What can hang from each mark:
S: A
H: V X
C: A D S Y Z
Y: S
D: V X
Z: C J
A: C S
Q: A Y
J: V
V: B J

Each row was made from one small tree. Brackets hold a mark, then the marks that hang from it, in alphabetical order. Every link used is in the known rows. Write each row's tree.
Known rows:
(C A D (Y S) (Z (J V))): [ 0.47 -0.30 -0.18 -3.97 -4.84 -1.56  4.14 -0.74 -4.16 -1.59  0.79  2.36
 -1.83  2.96  1.48  0.94  1.72  3.30  1.37 -1.32  2.63 -1.12 -2.37  0.38
  0.01 -0.62 -2.72 -3.58 -3.62  2.40 -1.39  0.89  0.11]
(H (V B J) X): [-0.17 -0.67 -0.35 -0.16 -2.27 -1.29  0.73  0.08  2.02 -1.79 -1.78 -2.50
 -1.89  2.43 -0.56 -0.65 -2.28  0.61 -0.59 -1.04 -2.14  1.35  0.41  3.61
  0.23 -1.22 -0.70  1.24 -2.32 -1.23 -0.46 -0.18 -0.01]
(Q (A (C (D X) S Z)) Y): [ 0.60 -0.88 -0.67 -2.25 -2.48 -1.53 -0.66 -0.88 -3.78  0.56  1.44 -0.34
 -0.29 -0.46  1.58  2.67 -0.82 -0.40 -2.48 -3.28  1.16  0.36  0.03  3.90
 -0.16  1.91 -0.27 -1.56 -2.83  1.45 -0.56 -0.04 -0.76]
(Z (C (D (V B) X) S Y)): [-0.49  0.92  1.13 -2.07 -3.08 -1.67  1.49 -0.52 -3.12 -0.28  0.50  1.46
 -1.15  1.73  1.58 -1.73 -0.64  2.48  0.91 -2.26  1.33 -0.04 -1.60  0.02
 -0.64 -0.75  1.80 -0.94 -2.88  1.89 -2.71  0.70  1.26]
(S (A (C (D X) Y (Z J)))): [-0.01  0.27 -0.12 -1.55 -2.82 -1.82  2.33 -0.38 -1.69 -1.29  1.52  0.76
 -0.33  0.34  2.58  2.20  0.96  0.90 -0.64 -2.40  1.66 -0.09 -1.58  0.65
 -0.25 -1.01  0.39 -2.58 -4.94  1.65 -1.84  0.57 -0.89]
(C S (Z J)): [ 1.98  0.96 -0.24 -3.05 -2.85  1.77  0.85 -0.77 -4.69 -0.22  2.02  1.46
 -2.16  0.78  1.88  0.55 -2.28  1.36 -0.59 -0.04  3.07 -0.01 -1.26 -0.21
  1.65  0.55 -2.31 -4.48 -2.33  1.70 -0.43 -1.32  0.99]
(H (V J) X): [-0.64 -0.84 -0.39 -0.36 -1.87 -0.86 -0.21 -0.59  1.69 -1.71 -1.47 -1.02
 -1.57  2.95 -0.17 -0.21 -2.45  1.06 -1.11 -0.67 -1.15  1.71  0.30  2.72
  0.68 -1.44 -0.52  0.87 -2.93 -2.01 -0.15 -0.39 -0.02]
(Y (S (A (C (D V X) Z)))): [ 0.89  0.79 -0.98 -1.86 -3.62 -1.16  2.15 -1.08 -2.17  0.41  1.47  0.81
 -0.85  0.72  0.85 -0.57  0.61  0.92 -0.04 -0.45  1.53 -0.21  0.60  1.01
 -1.14 -1.47 -0.66 -1.79 -4.33  1.42 -2.11 -0.96  0.04]
(A C S): [ 0.96  0.50 -0.38 -1.22 -0.87  0.47 -1.60 -0.08 -2.08 -2.23  1.14  1.13
 -1.36 -0.66  1.77  0.81 -1.00 -0.51 -1.77 -3.88 -1.09  1.11  2.18  1.92
 -2.09  0.47  2.37 -2.75 -2.77  1.22 -0.81 -1.97 -0.54]
(Q A): [ 1.03 -0.30 -1.37 -1.57 -1.79 -1.18 -0.43 -0.63 -1.64  0.17  0.13 -1.33
 -0.19  0.35 -1.01 -0.07 -0.73 -1.43 -2.47  0.10  1.61 -0.05  2.04  0.90
 -0.17 -0.63 -0.58  0.35 -2.20 -0.12 -0.61 -0.41 -0.69]
(C Y): [-0.39 -0.09 -0.17 -2.32  0.21  0.27  0.93 -1.04  0.11  0.01 -0.08  0.62
 -0.61  0.03  1.53  0.06  0.07 -0.06 -0.69 -2.02  0.30 -0.55  0.05  0.39
  0.79 -1.08 -0.33 -0.88 -2.25  0.06 -1.08  0.97 -0.06]
(C (D X) (S A) Y): [-0.77  1.64  1.08 -3.77 -2.77 -2.93  2.18 -0.38 -3.15 -0.14  1.35  2.47
 -0.86  1.26  3.99 -0.05  0.10  2.50 -0.83 -3.28  3.13 -0.53 -3.13  0.41
  1.65 -1.77 -0.25 -2.20 -4.79  2.18 -1.79  2.23 -0.20]
(Z (C A (D X) S) (J V)): [ 0.41  1.09  0.22 -1.76 -4.06 -1.83 -0.33 -0.38 -5.95 -3.11  1.33  2.12
 -2.27  4.87  0.92 -0.29 -1.01  3.22  1.56  0.54  2.71  0.50 -0.09 -1.37
 -1.16 -0.93 -0.76 -2.30 -3.65  2.59 -1.03 -0.99  1.69]
(A (C (D (V J))) S): [ 0.20 -0.57  0.23 -0.91 -3.03 -0.18 -1.07  1.09 -2.29 -2.46 -0.17  1.05
 -0.75 -0.02  2.14  0.03 -0.14  1.17 -1.16 -5.69 -1.02  2.27  1.53  2.77
 -1.68  0.19  2.70 -2.16 -3.36 -0.06 -2.11 -0.87 -0.34]
(H X): [-0.33  0.47 -0.51 -1.17 -1.34 -1.04 -0.49 -0.22  2.56  0.00 -0.09 -0.22
 -1.17  0.34  0.54 -0.92 -2.29  0.70 -1.06  1.49 -1.09 -0.94 -0.61 -0.03
  0.89 -1.58 -0.97 -0.38 -3.09 -0.32 -0.15 -0.57 -0.37]
(Y (S (A C))): [ 0.88  1.09 -1.82 -1.86 -1.54 -0.26  1.59 -1.26 -2.62 -0.08  1.79  0.62
 -1.16  0.47  0.32 -0.42 -0.22 -0.44 -0.46  0.03  1.59 -0.29  2.23  1.13
 -1.42 -1.45 -0.72 -1.28 -3.86  1.07 -1.40 -2.02  0.13]
(Z (C (D V X) S) J): [-0.60  0.87  1.22 -0.77 -3.83  0.53 -0.39  0.23 -3.61 -1.28  0.31  1.94
 -1.10  3.83  1.05 -1.46 -1.94  2.66  0.99 -0.32  2.23  0.03  0.00 -1.42
 -0.64 -0.72  0.48 -1.47 -3.37  1.84 -1.96 -0.84  1.70]
(Y (S (A (C D Z)))): [ 0.86  1.16 -1.45 -2.18 -2.64 -0.58  2.31 -1.24 -2.95  0.21  2.09  0.99
 -1.06  0.33  0.73  0.07  0.06  0.60 -0.45 -0.57  1.86 -0.63  0.94  0.90
 -0.96 -0.95 -0.86 -1.66 -4.16  1.12 -1.88 -1.62 -0.03]
(Z C J): [-0.24  0.53 -0.11  0.40 -0.97  2.05 -0.60 -0.61 -2.11 -1.52  0.62  0.81
 -0.99  2.77 -0.35 -0.19 -1.78  0.48  0.62  0.82  1.43 -0.73  1.67 -1.69
 -1.52 -0.28  0.27 -0.47 -2.56  0.98 -1.21 -1.98  1.30]
(Y (S (A (C (Z (J V)))))): [ 1.41  0.55 -1.64 -2.23 -2.50  0.00  1.78 -1.49 -3.01 -0.44  1.21  0.68
 -1.41  1.24  0.37  0.11 -0.10  0.08  0.35  0.29  1.74  0.03  1.93  1.31
 -1.10 -1.22 -1.68 -2.15 -3.96  1.13 -1.42 -2.33  0.38]
(Z (C A (D V X)) J): [-0.46  0.23  0.54  0.28 -4.11 -0.99  0.38  0.46 -3.04 -2.50  0.64  1.33
 -1.08  4.11 -0.11 -0.83 -0.29  2.67  1.22  0.50  1.51 -0.16 -0.23 -2.20
 -2.25 -1.18  0.64 -1.03 -3.58  2.20 -1.64  0.00  1.08]
(D V X): [ 0.61 -0.47  0.72 -0.51 -3.45 -1.35 -0.95 -0.39  1.78  0.66 -0.74 -0.54
 -0.37  0.95  1.05 -2.19  0.81  1.16  0.05 -0.38 -1.15  1.03  0.23 -0.49
 -0.01 -2.26 -0.26 -0.98 -2.81  0.35 -1.47  1.82  0.29]
(A (C (D (V J) X) S Y Z)): [-0.52  0.22  0.66 -2.83 -4.96 -1.04  1.09 -0.08 -2.60 -1.16  0.65  1.24
 -0.94 -0.40  3.71  1.33  0.06  2.24 -0.66 -4.59  0.78  1.70 -1.92  2.01
  0.20  0.05  1.31 -3.96 -3.48  1.60 -2.16  1.62  0.18]
(Y (S (A (C (D X) (Z (J V)))))): [ 0.84  1.00 -0.86 -2.05 -3.44 -0.85  1.46 -1.41 -2.21 -0.23  1.33  0.87
 -1.10  1.70  0.99  0.19  0.29  0.76  0.29 -0.09  1.62 -0.46  1.21  0.86
 -0.92 -1.33 -1.65 -1.93 -4.47  1.66 -1.73 -1.36  0.20]

Write each row's tree:
[ 0.07 -1.27  0.84 -3.07 -4.79  0.09  4.69 -0.30 -1.75  0.55 -1.10  1.86
 -0.34  2.29  1.61 -0.59  1.39  2.79  1.51 -2.50  2.41 -0.94 -2.42  1.02
  0.94 -1.17 -1.63 -2.44 -4.17  0.97 -3.21  0.87  0.08]  (C (D V) (Y (S A)) (Z J))
[-0.24 -0.85 -0.98 -2.46 -3.67 -1.62  0.23  0.39 -3.51 -1.28 -0.78 -0.66
 -0.27  0.27  0.53  0.49 -0.51 -0.47 -2.14 -3.12  1.93  1.89  1.43  3.25
 -0.42 -0.49  1.20 -1.00 -3.04  0.30 -1.60  0.25 -0.34]  (Q (A (C (D (V J)) S Y)))
[-0.33  0.88  0.30 -4.24 -1.85 -1.99  3.07  0.19 -4.73 -0.36  1.16  2.47
 -1.00  0.86  3.21 -0.10 -0.32  2.27 -0.73 -3.61  3.70 -0.13 -2.49  1.10
  2.11 -1.36 -0.39 -2.10 -4.24  0.97 -2.07  0.94 -0.02]  (C D (S A) Y)
[ 0.27  0.19  0.85 -2.50 -2.61 -0.15  0.75 -0.24 -2.23 -1.74  0.98  2.33
 -0.98 -0.63  3.20  1.80 -0.01  1.21 -1.35 -6.08 -0.33  0.13 -0.96  2.12
 -1.06  1.26  2.51 -3.69 -3.26  1.82 -1.84 -0.43 -1.01]  (A (C D Y Z) S)
[-0.26  0.04  1.01 -1.28 -2.86 -1.66  0.24 -0.57 -3.50 -3.56 -0.21  2.28
 -1.54  5.09  1.13  0.01  0.46  2.53  1.86 -1.29  1.21 -0.06 -0.29 -0.60
 -2.32 -0.97  0.42 -1.73 -3.87  2.53 -1.28 -0.22  0.88]  (Z (C (A S) (D X) Y) (J V))
[ 0.37 -0.92 -0.70 -1.37 -0.77 -0.43  0.53 -1.04 -1.70  1.18  1.11  0.50
 -0.38  0.51  1.57  0.26  0.52  0.33  0.06 -2.23 -0.14  0.00  0.69  2.96
 -0.58 -0.24 -1.40 -0.52 -3.65  0.46 -1.37 -0.37  0.08]  (Q (Y (S (A (C (D V X))))))
[ 0.38 -0.21  0.25 -1.23 -1.89 -1.79  1.05 -0.17  2.23 -0.59 -1.22 -1.56
 -2.00  2.39 -0.80 -1.04 -2.73  0.73 -0.69 -0.47 -2.17 -0.18  0.20  2.55
  0.72 -1.30 -0.52  0.81 -1.90  0.05 -0.46 -0.88 -0.54]  (H (V B) X)
[-0.19  0.75  0.82 -2.07 -2.86 -2.36  2.07 -0.59 -4.16 -0.53  1.00  2.07
 -0.86  2.05  1.84 -1.34 -0.13  2.61  0.76 -1.77  2.55  0.22 -2.19 -0.24
 -0.60 -1.39  1.87 -1.28 -4.09  1.59 -2.78  0.44  1.02]  (Z (C (D V X) (S A) Y))
[ 1.63 -0.60  0.74 -4.67 -4.84 -2.44  5.60  0.43 -5.10  0.40  0.53  1.25
 -1.36  0.20  2.84 -0.73  0.79  3.21  0.75 -4.08  3.37  0.56 -4.86  2.15
  2.24 -0.77 -0.67 -3.73 -3.69  1.47 -3.34  1.53  0.19]  (C (D (V B)) (S A) Y Z)
[-0.72 -0.05  0.31 -2.78 -4.73 -3.56  2.97 -0.04 -1.57 -0.86  0.03  1.89
 -1.05  2.39  1.49 -1.60  2.41  2.93  0.71 -1.71  1.02 -0.29 -1.74  0.31
 -1.09 -2.57 -0.45 -1.63 -3.98  2.40 -1.64  2.73  0.01]  (C A (D V X) (Y S))
[ 0.18 -0.45 -0.02 -1.55 -3.39 -1.96  2.58  0.03 -1.69 -1.22  0.79  0.61
 -0.23  0.43  2.23  1.40  1.25  1.16 -0.22 -2.45  1.46  0.54 -1.58  0.80
 -0.33 -1.35  0.54 -2.71 -4.95  1.45 -2.26  0.74 -0.71]  (S (A (C (D V X) Y (Z J))))
[-0.74  0.97  0.11 -1.99 -2.37 -0.25  1.66  0.18 -6.33 -2.97  1.25  2.85
 -1.87  3.80  0.94  0.05 -1.26  2.34  0.85 -0.63  3.50 -0.41 -0.98 -1.04
 -1.28 -0.56  0.48 -2.25 -3.39  2.87 -1.16 -0.78  1.34]  (Z (C A D S Y) J)
[-1.08  0.72  0.62  0.15 -2.15  1.35 -0.27 -0.03 -2.27 -1.32  0.56  1.41
 -0.58  3.21  0.24 -0.10 -1.56  1.85  0.60 -0.44  1.60 -1.12  0.93 -1.81
 -0.83 -0.06  0.42  0.15 -3.00  0.79 -2.04 -1.31  1.10]  (Z (C D) J)
[ 0.51 -1.86 -0.99 -2.30 -1.92 -1.25 -0.68  0.02 -4.11  0.25  0.32 -0.48
 -0.14 -0.10  0.71  1.39 -0.82 -0.78 -2.08 -3.51  0.85  1.36  1.44  4.61
 -0.08  1.08  0.09 -0.67 -2.58  0.35 -0.93 -0.67 -0.56]  (Q (A (C (D V) S)) Y)
[-0.32  0.51 -0.40 -1.54 -2.00 -2.61  1.78 -0.21 -1.41 -1.21  1.53  0.58
 -0.16 -0.02  2.42  1.53  0.94  0.60 -1.08 -2.70  1.24  0.23 -0.80  0.68
 -0.39 -1.53  1.00 -1.54 -4.85  1.20 -1.90  0.76 -0.90]  (S (A (C (D X) Y)))
[ 0.64 -0.87 -0.89 -1.40 -3.14 -2.07  3.53  0.37 -2.50 -1.46  0.69 -0.68
 -0.37 -0.66  1.93  1.29  1.62  0.87 -0.13 -3.51  1.21  1.54 -1.49  2.28
 -0.43 -0.98  0.80 -2.17 -4.51  0.27 -2.75  0.74 -0.48]  (S (A (C (D (V B J)) Y Z)))
[-1.05  0.43  0.99 -1.39 -2.77 -0.64  0.86 -1.39 -1.92 -1.47 -0.75  1.87
 -0.75  5.02  1.02 -0.35  0.12  2.10  2.31 -0.61  1.65 -0.97  0.58 -0.35
 -1.23 -1.54 -0.62 -0.44 -4.21  1.65 -2.36 -0.55  1.27]  (Z (C (D X) (Y (S A))) (J V))
[-0.09  0.82 -0.73 -1.33 -0.33 -0.22  2.02 -1.93 -2.81 -0.35  1.22  1.35
 -1.03  1.49  0.13 -0.64 -0.43  0.33  0.62 -0.10  1.81 -0.77  0.24 -0.21
 -1.78 -0.88  1.20 -0.23 -3.17  1.04 -2.15 -1.30  0.97]  (Z (C (Y (S A))))
[ 0.01  0.49 -0.11 -1.33 -3.00 -0.43  0.58 -0.09 -5.10 -0.80  1.09  1.27
 -1.20  1.66  0.77 -1.60 -1.36  2.68  0.42 -1.57  2.18  1.31 -0.44 -0.06
 -0.37 -0.30  1.48 -0.55 -2.85 -0.37 -2.78 -0.88  1.77]  (Z (C (D (V J)) S))
[ 0.75 -1.16  0.83 -2.09 -5.70 -3.47  3.14  0.09 -2.80 -2.25  0.30  1.62
 -1.34  1.47  2.89  0.15  3.09  3.75  0.34 -4.07  0.96  1.27 -4.77  1.01
 -1.18 -0.63  0.43 -3.97 -4.22  1.91 -1.74  3.51 -0.43]  (C (A S) (D (V J) X) Y Z)
[-0.41  0.81  0.80 -2.37 -2.85 -3.71  1.34  0.02 -2.00 -2.32  1.16  2.49
 -1.30  1.76  2.80  0.16  1.83  2.48 -0.78 -3.58  0.64 -0.72 -2.49 -0.19
 -1.27 -1.21  0.71 -2.21 -4.00  2.93 -0.61  2.71 -0.94]  (C (A S) (D X) Y)
[ 1.74 -1.84 -1.02 -1.20  0.57 -0.42 -1.37 -0.95 -2.76  0.30  0.05 -0.62
 -0.27  0.28  0.00  0.72 -0.56 -1.95 -2.29 -2.62  0.27  0.35  1.76  4.03
 -0.99  1.30 -0.62  0.04 -2.32  0.04 -0.02 -1.05 -0.90]  (Q (A S) Y)
[ 0.25  0.17  0.56 -2.53 -2.55 -0.87  2.04 -0.11 -5.19 -2.22 -0.49  1.23
 -1.55  4.06  1.21 -0.48 -0.92  2.07  2.36 -1.67  2.59  0.17 -0.26  0.95
 -0.31 -1.01 -0.41 -1.27 -3.57  1.69 -2.54 -1.30  1.60]  (Z (C D (S A) Y) (J (V B)))
[ 0.99  0.42  0.29 -4.08 -2.06  1.67  2.21 -1.07 -4.04 -0.37  0.88  2.05
 -1.93  0.91  2.71  0.84 -1.43  1.07 -0.07 -1.43  3.02 -0.32 -2.33  0.64
  1.77  0.16 -1.84 -4.81 -2.44  2.20 -0.63 -0.15  0.74]  (C S Y (Z J))
[ 1.81 -0.53 -0.29 -1.92 -2.70  1.09  0.40 -1.18 -1.29 -0.16  0.58  0.19
 -1.29  1.29  0.99  1.02 -0.41  1.22  0.34  0.08  0.87 -0.16 -0.18 -0.39
  1.31  0.10 -2.72 -2.75 -2.28  0.07 -0.99 -0.58  0.43]  (C (Z (J V)))
[ 0.91  0.07  1.48 -4.30 -5.41 -3.17  4.19 -0.44 -3.69  0.69  0.87  2.28
 -1.03  0.98  3.94 -0.39  1.13  3.74  0.32 -3.26  3.40  0.31 -5.52  0.89
  2.08 -1.27 -0.45 -4.25 -4.65  2.10 -2.83  2.51 -0.01]  (C (D V X) (S A) Y Z)
[ 1.80  1.19 -0.13 -3.86 -4.24 -1.81  3.22 -0.32 -6.12  0.49  3.32  2.14
 -1.47  0.16  2.83  0.61 -0.71  3.39 -0.99 -2.06  4.33 -0.34 -3.65 -0.18
  2.46  0.20 -1.36 -3.66 -4.08  1.04 -2.21 -0.04  0.06]  (C D (S A) Z)
[ 0.27  0.12  0.03 -1.89 -0.38  0.33 -0.67 -0.39 -1.67 -2.37  0.28  1.56
 -1.14 -0.50  2.37  0.93 -0.44 -0.70 -1.44 -4.84 -1.12  0.91  1.47  2.52
 -1.97  0.18  2.77 -3.01 -2.80  1.66 -0.94 -1.18 -0.69]  (A (C Y) S)
[ 1.19 -0.68 -1.53 -1.66  0.27  0.55  1.01 -1.73 -2.73  1.10  2.08  0.52
 -0.89 -0.31  1.25  1.25 -0.02 -0.35 -0.21 -1.68  0.40 -0.26  0.59  2.95
 -0.50  0.68 -1.83 -1.25 -3.18  0.51 -0.85 -1.36  0.14]  (Q (Y (S (A (C Z)))))
[-0.01  0.46  0.27 -3.60 -3.44 -0.96  4.63 -1.45 -1.93  1.18  1.24  2.06
 -0.56  0.62  2.31  0.66  1.16  2.44  0.09 -2.79  2.51 -1.98 -3.02  0.60
  1.10 -0.39 -1.21 -2.02 -3.92  1.02 -2.80  1.02 -0.43]  (C D (Y (S A)) Z)
[-0.43  0.50 -0.41 -2.76 -3.42 -2.17 -0.18 -0.29 -2.65 -0.73  0.33 -0.07
 -0.28  0.25  1.15  1.08 -0.83 -0.62 -2.72 -2.47  1.88  0.28  1.05  2.10
 -0.35 -0.39  1.13 -1.25 -3.03  1.70 -1.05  0.39 -0.86]  (Q (A (C (D X) S Y)))
[-1.41  1.02  0.85 -2.20 -4.25  0.20  0.94 -0.84 -0.32 -0.71  0.86  1.69
 -0.66  0.63  2.94  2.05 -0.02  1.43 -0.49 -3.24  0.25 -1.08 -0.36  0.82
 -0.66  0.12  0.42 -3.06 -3.55  2.71 -1.73  0.68 -0.39]  (A (C (D X) (Y S) (Z J)))
[ 1.23 -1.91 -1.01  0.03 -2.94  0.02  0.91  0.96 -0.43 -0.80 -1.88 -2.90
 -0.78 -0.26 -0.16 -2.32  0.77  0.33  0.81 -2.11 -1.26  2.94  1.25  2.39
 -0.34 -1.40 -0.59  0.00 -1.84 -1.85 -2.31  0.92  1.09]  (D (V B J))
[ 0.43 -1.12 -0.27 -2.20 -2.98 -1.68 -0.12  0.28 -2.40 -1.39 -1.14 -0.09
 -0.02  0.45  0.31  0.16 -0.02 -0.94 -2.28 -4.00  0.73  1.00  1.81  3.15
 -1.56 -0.19  2.28 -1.09 -2.98  0.92 -1.58 -0.47 -1.25]  (Q (A (C (D V) Y) S))
